Each row was made from one small tree. The marks that hang from a mark follow it in brackets, in alphabetical order. Every link used is in the known rows. Write each row's tree.
Known rows
kobuko{fazabi{liliv{leze}} sesi}: [ 1.38  2.22  2.22 -0.96  0.88 -1.79 -1.70  2.77 -1.65 -1.35 -1.25 -2.01
 -3.89  1.44 -0.45 -2.44  0.72 -0.90  0.25]
fazabi{kobuko liliv{tafol}}: [ 0.36  1.82 -0.63  0.63  1.84 -1.42 -1.61  2.54 -1.79  0.41 -1.30 -2.33
 -1.23 -1.07 -0.39  0.33 -1.46 -2.52 -0.59]
fazabi{kobuko{sesi} liliv}: [ 0.38  1.12  0.10  1.63  1.35 -1.55 -0.94  2.18 -1.92 -0.61 -1.74 -2.93
 -4.61 -0.88  0.04 -0.96  0.22 -1.38  0.56]
fazabi{liliv{tafol{nesofez}}}: [ 0.22  1.81 -0.36  0.70  2.23 -3.11 -0.81 -0.98 -1.02  1.51 -0.42 -2.46
 -1.12 -0.54 -0.52 -1.11 -1.55 -2.38 -0.63]
tafol{liliv{leze}}: [ 0.04  2.87  0.28 -3.00  2.27 -3.57 -0.42  2.28  0.25  2.94  0.80 -0.87
 -6.22  0.91  0.33 -0.55 -1.71 -1.58  1.03]
nesofez{kabo}: [ 0.21  0.02 -0.97  0.86  0.64 -1.79 -1.95  4.18 -0.24  4.05  0.76 -1.65
 -0.53 -0.77  0.48 -0.77 -0.17 -2.12  0.56]
nesofez{kabo{liliv}}: [ 0.24  0.11 -0.55  2.02 -0.95 -1.63 -1.70  4.70 -0.25  3.74 -0.75 -2.20
 -1.76 -0.81  0.37 -0.87 -1.35 -1.68  0.54]
tafol{nesofez{kabo{liliv}}}: [-0.16  0.02 -0.67  2.20 -0.69 -2.81 -0.80  1.02 -0.27  3.55  0.09 -2.43
 -2.50 -0.73  0.63 -1.12 -1.46 -1.59  0.50]
kabo{liliv{leze tafol{nesofez}}}: [ 0.66  3.07  0.43 -1.29  0.59 -3.51 -1.31 -0.52  0.47  2.66 -0.46 -2.60
 -3.67  1.19 -0.05 -0.54 -2.40 -1.60 -0.77]
kobuko{fazabi{liliv} sesi{nesofez}}: [ 0.89  0.11  1.57  1.51  0.41  1.85 -1.83  1.71 -1.88 -2.30 -2.54 -1.78
 -2.74  0.09  0.09 -3.29  0.50 -0.04 -0.40]
kobuko{fazabi{liliv{tafol}} sesi}: [ 1.77  1.52  2.64  0.84  1.37 -1.24 -1.69  3.12 -2.18 -1.75 -2.34 -2.05
  0.19  0.42 -0.45 -2.86 -0.84 -1.64 -0.91]
leze{liliv nesofez}: [-0.14  1.99 -0.94 -1.15  0.94 -3.16 -1.17  0.35  2.38  2.66  1.08 -1.71
 -3.14 -0.49  2.64 -1.51 -0.46 -1.35 -1.42]
sesi{nesofez{kabo{liliv{leze}} tafol}}: [ 0.35  0.51 -1.19 -0.81 -2.12  1.95 -2.36  3.70  0.62  2.54 -2.43 -1.77
 -0.36  0.54  0.06 -0.44 -1.55  0.02 -0.50]
liliv{tafol}: [ 0.69  1.96 -0.34  0.44  2.49 -2.32 -2.53  2.59 -0.02  3.24 -0.37 -1.72
 -0.74 -0.12  0.07 -0.86 -1.45 -2.41 -0.38]
liliv{leze{nesofez{kabo}} tafol}: [ 0.92  1.69 -0.41 -3.51 -0.29 -2.43 -1.31  2.12  1.45  2.95  0.99 -0.79
  2.23  1.72  0.22 -0.25 -1.23 -1.53 -2.76]
kabo{liliv}: [ 0.19  1.62 -0.40  2.39  0.97 -2.32 -2.24  2.99  0.07  3.58 -1.21 -2.50
 -5.10 -0.50  0.61 -1.02 -0.96 -1.59  0.81]
leze{nesofez}: [-0.08  1.47 -1.17  0.28  1.99 -3.26 -1.48  0.26  1.34  3.25  0.48 -1.52
 -3.54  0.53  1.01 -1.44  0.34 -1.78 -0.77]
kobuko{fazabi{liliv} sesi}: [ 1.22  0.98  2.01  1.75  1.45 -1.44 -1.67  2.82 -2.10 -1.26 -1.78 -2.11
 -3.03  0.13 -0.08 -3.13  0.45 -1.37  0.47]
kabo{liliv{tafol}}: [ 0.69  2.05  0.21  1.46  0.98 -2.17 -2.30  3.16 -0.01  2.90 -1.77 -2.42
 -1.89 -0.19  0.10 -1.00 -2.34 -1.93 -0.44]
tafol{liliv{leze} nesofez{kabo}}: [-0.17  1.24  0.05 -2.88  0.43 -3.85  0.73  0.45  0.06  2.99  2.30 -0.94
 -3.53  0.65  0.36 -0.53 -2.23 -1.79  0.51]
tafol{nesofez}: [-0.34  1.25 -1.09  1.42  2.49 -3.69 -1.33 -1.23  0.08  3.44  1.03 -2.20
 -5.07 -0.44  0.51 -1.26  0.02 -2.09  0.88]

Which tree is each row?
[-0.23 -0.93 -0.99 -0.54  0.06  1.51 -0.67  3.10 -0.18  2.31 -1.29 -0.37
  0.46 -0.68  0.69 -0.90 -2.63 -0.75 -0.16] : sesi{nesofez{kabo tafol{liliv}}}
[ 1.48 -0.87  2.06  0.64 -1.34  2.85 -1.46  3.63 -2.36 -2.45 -2.52 -1.34
  3.90  0.03 -0.58 -2.78 -1.39 -0.23 -1.97] : kobuko{fazabi{liliv{tafol}} sesi{nesofez{kabo}}}
[ 0.74  3.10  0.25 -2.23  0.08 -2.99 -1.48  0.84  1.89  2.21 -1.03 -1.82
 -2.42  2.16  0.27 -0.64 -1.91 -1.16 -2.23] : kabo{liliv{leze{nesofez} tafol}}
[ 0.30 -0.22 -1.20  1.08 -1.21 -1.63 -1.46  2.65  1.25  3.28 -2.05 -1.96
  0.77 -0.02  1.00 -1.02 -1.33 -1.34 -1.26] : leze{nesofez{kabo{liliv} tafol}}
[ 1.33  0.62  1.94 -2.07 -1.40 -1.62 -0.55  2.33 -0.69 -1.51 -0.32 -1.21
  0.01  1.92 -0.01 -2.57  0.85 -0.58 -1.73] : kobuko{fazabi{liliv{leze{nesofez{kabo}}}} sesi}
[-0.39 -0.13 -0.19 -0.38  0.97 -3.66  0.94  0.44 -0.46  3.31  1.69 -1.07
 -2.76 -0.67  0.74 -1.05 -2.44 -2.09  0.72] : tafol{liliv nesofez{kabo}}
[ 0.23  2.77 -0.11 -2.97  2.47 -2.92 -1.18  2.39  0.55  2.90 -0.77 -1.01
 -4.10  0.92  0.34 -0.52 -2.02 -1.78  0.77] : nesofez{tafol{liliv{leze}}}
[ 0.11 -0.79 -1.84  0.99  0.00  2.08 -2.49  3.31  0.01  3.00 -1.61 -1.30
  1.65 -0.68  0.41 -0.81 -0.70 -0.95 -0.36] : sesi{nesofez{kabo tafol}}
[ 0.03 -0.21 -0.78 -1.32  0.68 -2.45  0.15  1.96  0.96  3.17 -0.45 -0.40
  0.55  0.09  0.96 -1.05 -2.17 -1.65 -1.02] : leze{nesofez{kabo tafol{liliv}}}
[ 0.03  0.57 -0.77 -3.12 -0.35  1.08 -0.82  2.99  0.48  2.18 -0.89 -0.29
 -0.30  0.63  0.25 -0.31 -2.51 -0.37 -0.26] : sesi{nesofez{kabo tafol{liliv{leze}}}}
[ 0.51 -0.90  0.47 -0.31 -0.26  1.39 -0.48  3.02 -0.08  0.98 -2.49 -0.73
  0.50 -0.36  0.64 -1.91 -2.35 -0.12 -0.44] : kobuko{sesi{nesofez{kabo tafol{liliv}}}}
[ 0.15  0.47 -1.57 -1.44 -0.69 -1.76 -1.30  2.36  2.20  2.90 -0.06 -1.63
  2.26 -0.90  2.50 -1.30 -1.13 -1.43 -1.99] : leze{liliv nesofez{kabo tafol}}
[ 0.47  2.44 -0.33 -2.01  0.99 -2.91 -1.14  0.54  2.36  2.06  0.59 -1.75
  0.05 -0.10  2.13 -1.30 -1.91 -1.59 -2.75] : leze{liliv{tafol} nesofez}
[-0.15  1.24 -0.57 -1.17  2.50 -3.40 -0.36  0.27  1.22  2.83 -0.93 -0.75
 -2.96  0.51  1.09 -1.34 -1.98 -1.76 -0.66] : leze{nesofez{tafol{liliv}}}
[-0.11  2.61  0.08 -3.99  1.82 -4.25  0.30 -0.02  1.59  2.45  1.12 -0.44
 -5.70  1.85  0.91 -0.88 -1.41 -1.31 -0.71] : tafol{liliv{leze{nesofez}}}
[ 0.93  3.36  0.48 -1.22  0.49 -2.36 -2.18  3.15  0.50  2.77 -1.27 -2.29
 -2.84  1.21 -0.20 -0.25 -2.21 -1.48 -0.75] : kabo{liliv{leze tafol}}
[ 0.96  0.35  1.65  1.45  0.75  1.30 -2.35  1.58 -1.09 -0.84 -1.67 -1.40
 -3.41  0.46  0.61 -3.05  0.52 -0.04 -0.37] : kobuko{fazabi sesi{nesofez}}
[ 0.34  1.61 -0.11 -1.17 -0.11  1.36 -1.13  0.86 -1.13 -1.80 -2.08 -2.26
 -4.94  0.54 -0.33 -0.52  0.46  0.35 -0.39] : fazabi{kobuko{sesi{nesofez}} liliv{leze}}
[ 0.69  0.95 -0.53 -2.27 -0.82 -2.10 -0.84  2.19  1.94  2.34  0.99 -1.45
  3.65 -0.53  2.17 -1.18 -2.15 -1.77 -3.24] : leze{liliv{tafol} nesofez{kabo}}
[ 0.49  1.89  0.17  1.50  1.01 -3.39 -1.30 -0.61  0.01  2.78 -0.86 -2.76
 -2.84 -0.17  0.23 -1.04 -2.58 -1.94 -0.42] : kabo{liliv{tafol{nesofez}}}
[ 0.41  0.04 -1.05  2.08 -0.66 -1.02 -2.12  4.90 -0.07  3.73 -2.37 -2.24
  0.26 -0.90  0.37 -0.70 -1.80 -1.77  0.49] : nesofez{kabo{liliv} tafol}
[ 1.56  2.66  2.64 -1.64  0.93 -2.69 -0.91 -0.58 -1.72 -2.22 -0.95 -2.20
 -1.61  1.70 -0.82 -2.40 -0.98 -1.33 -1.24] : kobuko{fazabi{liliv{leze tafol{nesofez}}} sesi}
[ 1.80 -0.68  2.60  1.42 -2.61  2.65 -1.92  3.78 -1.45 -1.24 -2.90 -1.88
  2.34  0.37  0.32 -2.67 -2.33  0.08 -1.98] : kobuko{fazabi sesi{nesofez{kabo{liliv{tafol}}}}}
